Each row comes from the steps of one path. Every step used is in the known rows, and no mark comes twice. Write the path behind each row, first mark first.
Known rows
sini-gufu: [ -1.8 -31.0 -20.1  -2.2  -1.1  22.9   2.3 -22.1  -0.2  -4.1  19.4   5.5
   6.6  -4.8 -35.5  -3.5  25.5  -6.9   6.3]
mivav-vivero-vonu-sibes-gufu: [-39.1  35.2  24.1 -16.8   7.6 -10.2 -10.4  37.7  -4.5 -25.4 -15.5  25.1
 -28.6  -4.6  17.4   3.1  18.2  -7.2   1.9]
vivero-vonu-sibes-gufu-sini-fanuga: [-22.6  14.0   3.9   6.4  11.5  20.4 -26.3   2.5 -22.5  -4.1   0.7   4.8
 -14.7   8.4  35.5   4.8 -22.7 -51.8  -1.0]
mivav-vivero-gufu-sini-fanuga-sibes-vonu: [ -6.1  14.4  22.0 -25.8  44.8 -43.4 -21.0 -11.6 -34.1 -21.8  39.3 -24.6
   3.0  40.7  49.3 -41.6  -9.9  18.7  25.6]
sibes-fanuga-vivero: [ 25.4  -5.6 -11.9 -17.9 -29.7  16.5   8.9   2.3  34.7  -8.7 -48.6 -15.6
  -5.8 -37.9 -18.9  35.5  46.8   9.3  -3.0]
mivav-vivero-vonu-sibes-gufu-sini-fanuga: [-33.9  37.5  33.1   6.0  22.4  -9.3  -5.3  21.8 -25.3 -16.0   4.1  11.3
 -22.0  28.6  41.7 -14.4  -4.7 -41.1   5.8]
gufu-sini-fanuga-vivero-vonu: [  4.2   6.6  11.6  27.3  -2.3  36.2  42.5 -10.1   3.8  37.5  -8.0  33.6
 -20.7  -4.7 -13.3   0.2  -0.4 -47.2   0.5]
vonu-sibes-fanuga-vivero: [ 24.7   3.1  -6.0 -30.3 -32.5 -27.1  -5.4   4.3   2.6 -10.7 -43.7 -26.5
   1.2 -31.0 -14.1  39.0  16.8  -6.4 -11.9]
gufu-sini-fanuga: [ 14.8  -8.5 -20.5  16.7   5.7  13.9   1.0 -40.0  -5.1 -11.2  -0.5   8.8
  18.9  21.5 -19.6   0.4   0.6 -18.4  -4.7]
vonu-sibes-fanuga-sini-gufu: [ 28.2 -17.9   5.5 -37.9   5.1 -31.3 -14.2   7.4 -10.7   5.8  20.7 -61.1
  -7.9 -28.0   6.1  13.0 -17.4  -7.6   4.3]
sini-fanuga: [ -0.3 -14.4  -1.2 -12.1   7.9  34.2   3.8 -25.5  15.2 -37.8  -2.9  20.8
   8.4   6.9 -53.1 -13.3  33.4 -14.4   4.2]
sini-fanuga-vivero-gufu: [-10.8 -19.0  15.1  10.3  20.1  43.3  17.7 -24.0   9.2   8.7   4.1   5.9
   0.5   1.0 -48.2 -24.8  20.9 -37.6  33.4]
vonu-sibes-fanuga-vivero-gufu: [  0.7  -1.0  -3.8 -10.1 -10.1 -18.8  -7.0  10.7   0.2   3.3 -20.3 -38.2
   1.3 -32.2  -3.0   9.6  -4.0 -14.9  11.4]
mivav-vivero: [ -3.9   8.8  -3.4  -4.5   2.5 -18.4  16.0  -3.7   9.9 -39.6 -21.6  36.4
   7.4   8.3 -33.8  -7.5  36.9  25.9   2.2]
mivav-vivero-fanuga-sibes-gufu: [-21.3   9.2  -0.1  -6.9 -17.3  13.7 -29.6  41.7  13.1 -17.8  -6.8  15.0
  14.0  20.4  38.8   3.4  33.0  60.8 -14.1]
vivero-vonu-sibes-fanuga: [ -7.7  15.0  -1.0 -17.5 -19.2 -12.2   0.7  34.3   9.2 -29.5 -12.9   5.2
 -32.6 -36.3   8.5   2.0  -2.4  -1.3 -17.7]
vivero-vonu-sibes: [-13.5  11.9  -1.6  -1.0  -8.3 -16.5   6.9   9.0 -10.5  -8.9 -11.4  43.1
 -17.9 -14.3 -16.2   3.0 -19.1 -15.7 -20.3]
gufu-sini: [ 23.9  -0.7 -44.3  25.6 -13.5  -9.7  -3.3 -33.8  -0.5  -3.1 -18.8  12.9
  30.3   5.4  -4.4  25.6 -13.8   3.1 -12.4]
vivero-gufu-sini-fanuga-sibes: [ 13.2 -38.3 -32.4  18.1  20.1   0.4 -30.4 -23.6 -11.2   9.5  32.4 -12.5
  18.8  23.8  34.5 -19.7 -26.3 -12.0  12.8]

Which path is each row?
[ 26.0  -8.3  -7.5  17.5  -4.0  16.9  19.6 -36.7  -3.4  19.6 -22.6   9.2
  15.0  18.1 -24.1  16.7  13.3 -31.7   2.5] : gufu-sini-fanuga-vivero
[  6.0  11.7  19.2  17.8  -5.9  -9.1  29.2  -6.5 -25.4  37.9  -7.8  27.6
 -18.3   9.4  -2.0   3.6 -29.5 -57.7 -13.1] : gufu-sini-fanuga-vivero-vonu-sibes
[ 21.1 -33.1  -8.1 -11.1  15.6  12.2   5.5 -15.1   2.4  26.7  23.1 -16.7
   2.6 -14.5 -26.9  11.6  -5.7  -4.2  17.8] : fanuga-sini-gufu
[  0.5   1.6 -13.4   0.0   4.2   0.2 -48.0 -24.3 -24.0 -19.6 -12.5 -24.2
  20.2  23.7  19.2  21.4  -8.8 -37.7   3.9] : vonu-sibes-gufu-sini-fanuga
[  2.1  10.1   6.2  -7.3 -22.7  37.0  32.1  27.9  40.3   7.8 -37.3  10.8
 -43.4 -57.3  -5.6  18.3  32.4  -4.4  -7.8] : sibes-fanuga-vivero-vonu
[-11.7   7.0  33.6  -9.0   0.0  11.6  31.2   6.8 -11.1  16.3 -11.1  37.9
 -31.8  -3.4 -34.0  -7.7   6.3 -51.4  -4.7] : sini-fanuga-vivero-vonu-sibes
[-10.1  11.7  48.8 -37.4  23.8 -41.5  23.5  53.6  -6.7   7.8  34.5 -23.9
 -55.2 -22.1  23.6 -22.4 -12.4  -4.9  10.7] : mivav-vivero-vonu-sibes-fanuga-sini-gufu
[ 25.3  -0.7 -20.7 -59.2  -9.7 -21.7 -36.4 -10.7  -6.2 -27.0 -14.3 -10.2
   9.2 -10.0  13.3  21.1  12.1  48.9 -10.6] : fanuga-sibes-vonu
[ 17.6  -3.1 -20.3  29.1  -8.5   6.7   6.2 -10.6  13.5  21.6 -12.7 -40.4
   6.5 -26.1  19.2  13.9  -6.2  -7.3  16.9] : sibes-fanuga-vivero-gufu-sini
[-10.2 -15.3  12.5  20.6  -3.7  29.1  18.8  -3.9   1.8  33.5  38.0   2.3
   9.7   7.7 -35.0 -17.1 -23.1  17.7  -3.3] : vivero-fanuga-sini-gufu
[-14.6  27.5  26.6  14.5   0.0 -11.6  31.9  18.0  13.1  -2.4   2.9  28.6
  12.0  18.7 -34.7 -17.9 -16.0  49.2 -14.3] : mivav-vivero-fanuga-sini
[ 16.5  -1.9 -17.2  18.7 -12.9 -38.4  -8.5  -3.7 -18.2  25.0 -14.0 -47.8
  10.0 -14.7  30.0  20.4 -34.0 -22.5   7.6] : vonu-sibes-fanuga-vivero-gufu-sini
[ -9.8   8.1  11.9  21.4   2.2  69.0   5.4   0.9  10.9  35.1 -15.4   8.4
 -21.5 -11.0  18.4  25.7  17.6 -54.3  13.6] : sibes-gufu-sini-fanuga-vivero-vonu
[-11.5  11.9 -10.4  39.3  24.1 -30.5   9.6 -14.2  -7.9  -9.5  14.9   8.1
  19.9  21.7   9.0 -14.9 -15.1   7.1  15.9] : mivav-vivero-gufu-sini
[ -5.9  17.3  -2.6 -29.6 -24.0  -5.5 -23.7   3.4  -8.8 -14.9   2.5  10.1
  16.7   8.0  10.2  -7.9  -7.1  71.2 -31.8] : vivero-fanuga-sibes-vonu
[-17.3   3.5  42.6  13.4   9.9   0.1  35.6  15.8   0.8  20.4  44.7  11.6
  -1.4  25.3 -26.0 -35.3  -8.2  31.3   0.0] : mivav-vivero-fanuga-sini-gufu
[  6.5  -6.1  -2.2 -18.2  34.0  -8.8 -37.2 -32.8 -30.2  -7.7  34.4 -37.8
  10.3  23.3  43.6 -26.4 -27.9   4.8  18.1] : vivero-gufu-sini-fanuga-sibes-vonu
[  4.5  -9.1 -24.1   7.9 -36.2  10.3 -11.2  11.6   8.8  -1.0   0.0  31.6
  25.3   9.5   1.9   1.8  -5.6  54.9 -41.1] : vivero-fanuga-sibes
[ -0.6   8.9   3.2  20.7 -14.3  15.7  14.8   2.0  17.8  17.0   0.8  19.3
  22.6   2.5 -37.1   1.5 -32.2  37.1 -18.1] : vivero-fanuga-sini
[ -0.5 -18.1  -5.0  12.0  36.6 -30.5  -7.5  -3.9 -13.5  -6.0  34.5  -4.5
  10.4  42.9  39.2 -39.9  -9.7   3.6  18.7] : mivav-vivero-gufu-sini-fanuga-sibes
[-24.5   3.6   2.5  12.1  25.0 -11.9  11.3  -1.0  10.1 -27.3   7.6  20.6
   5.8   9.6 -23.7 -31.3  12.9  13.5  23.9] : mivav-vivero-gufu
[  0.2 -12.8  -6.5  -4.0  -7.9  25.9   5.4   2.1  29.5   1.0 -20.4 -32.5
  -2.3 -42.0 -10.5   8.0  26.0  -4.5  26.1] : sibes-fanuga-vivero-gufu
[ 23.9 -29.9   1.4 -29.5   7.3  16.3  -5.8   5.6  21.8   6.2  21.7 -54.4
 -15.2 -39.2  -5.1  13.9  11.3   7.9  14.8] : sibes-fanuga-sini-gufu
[-13.4  10.8  -1.0   2.9 -20.1 -25.8   6.3  28.8   4.5 -14.1   4.6  37.9
  13.1  31.2   5.8 -19.0  10.5  65.2 -30.9] : mivav-vivero-fanuga-sibes
[  5.1  -1.1 -42.8  27.3 -32.3  18.5 -51.1   6.7  -0.8  18.2  -3.2  -7.3
  33.3  18.2  61.0  34.7 -19.9  39.1 -29.1] : vivero-fanuga-sibes-gufu-sini
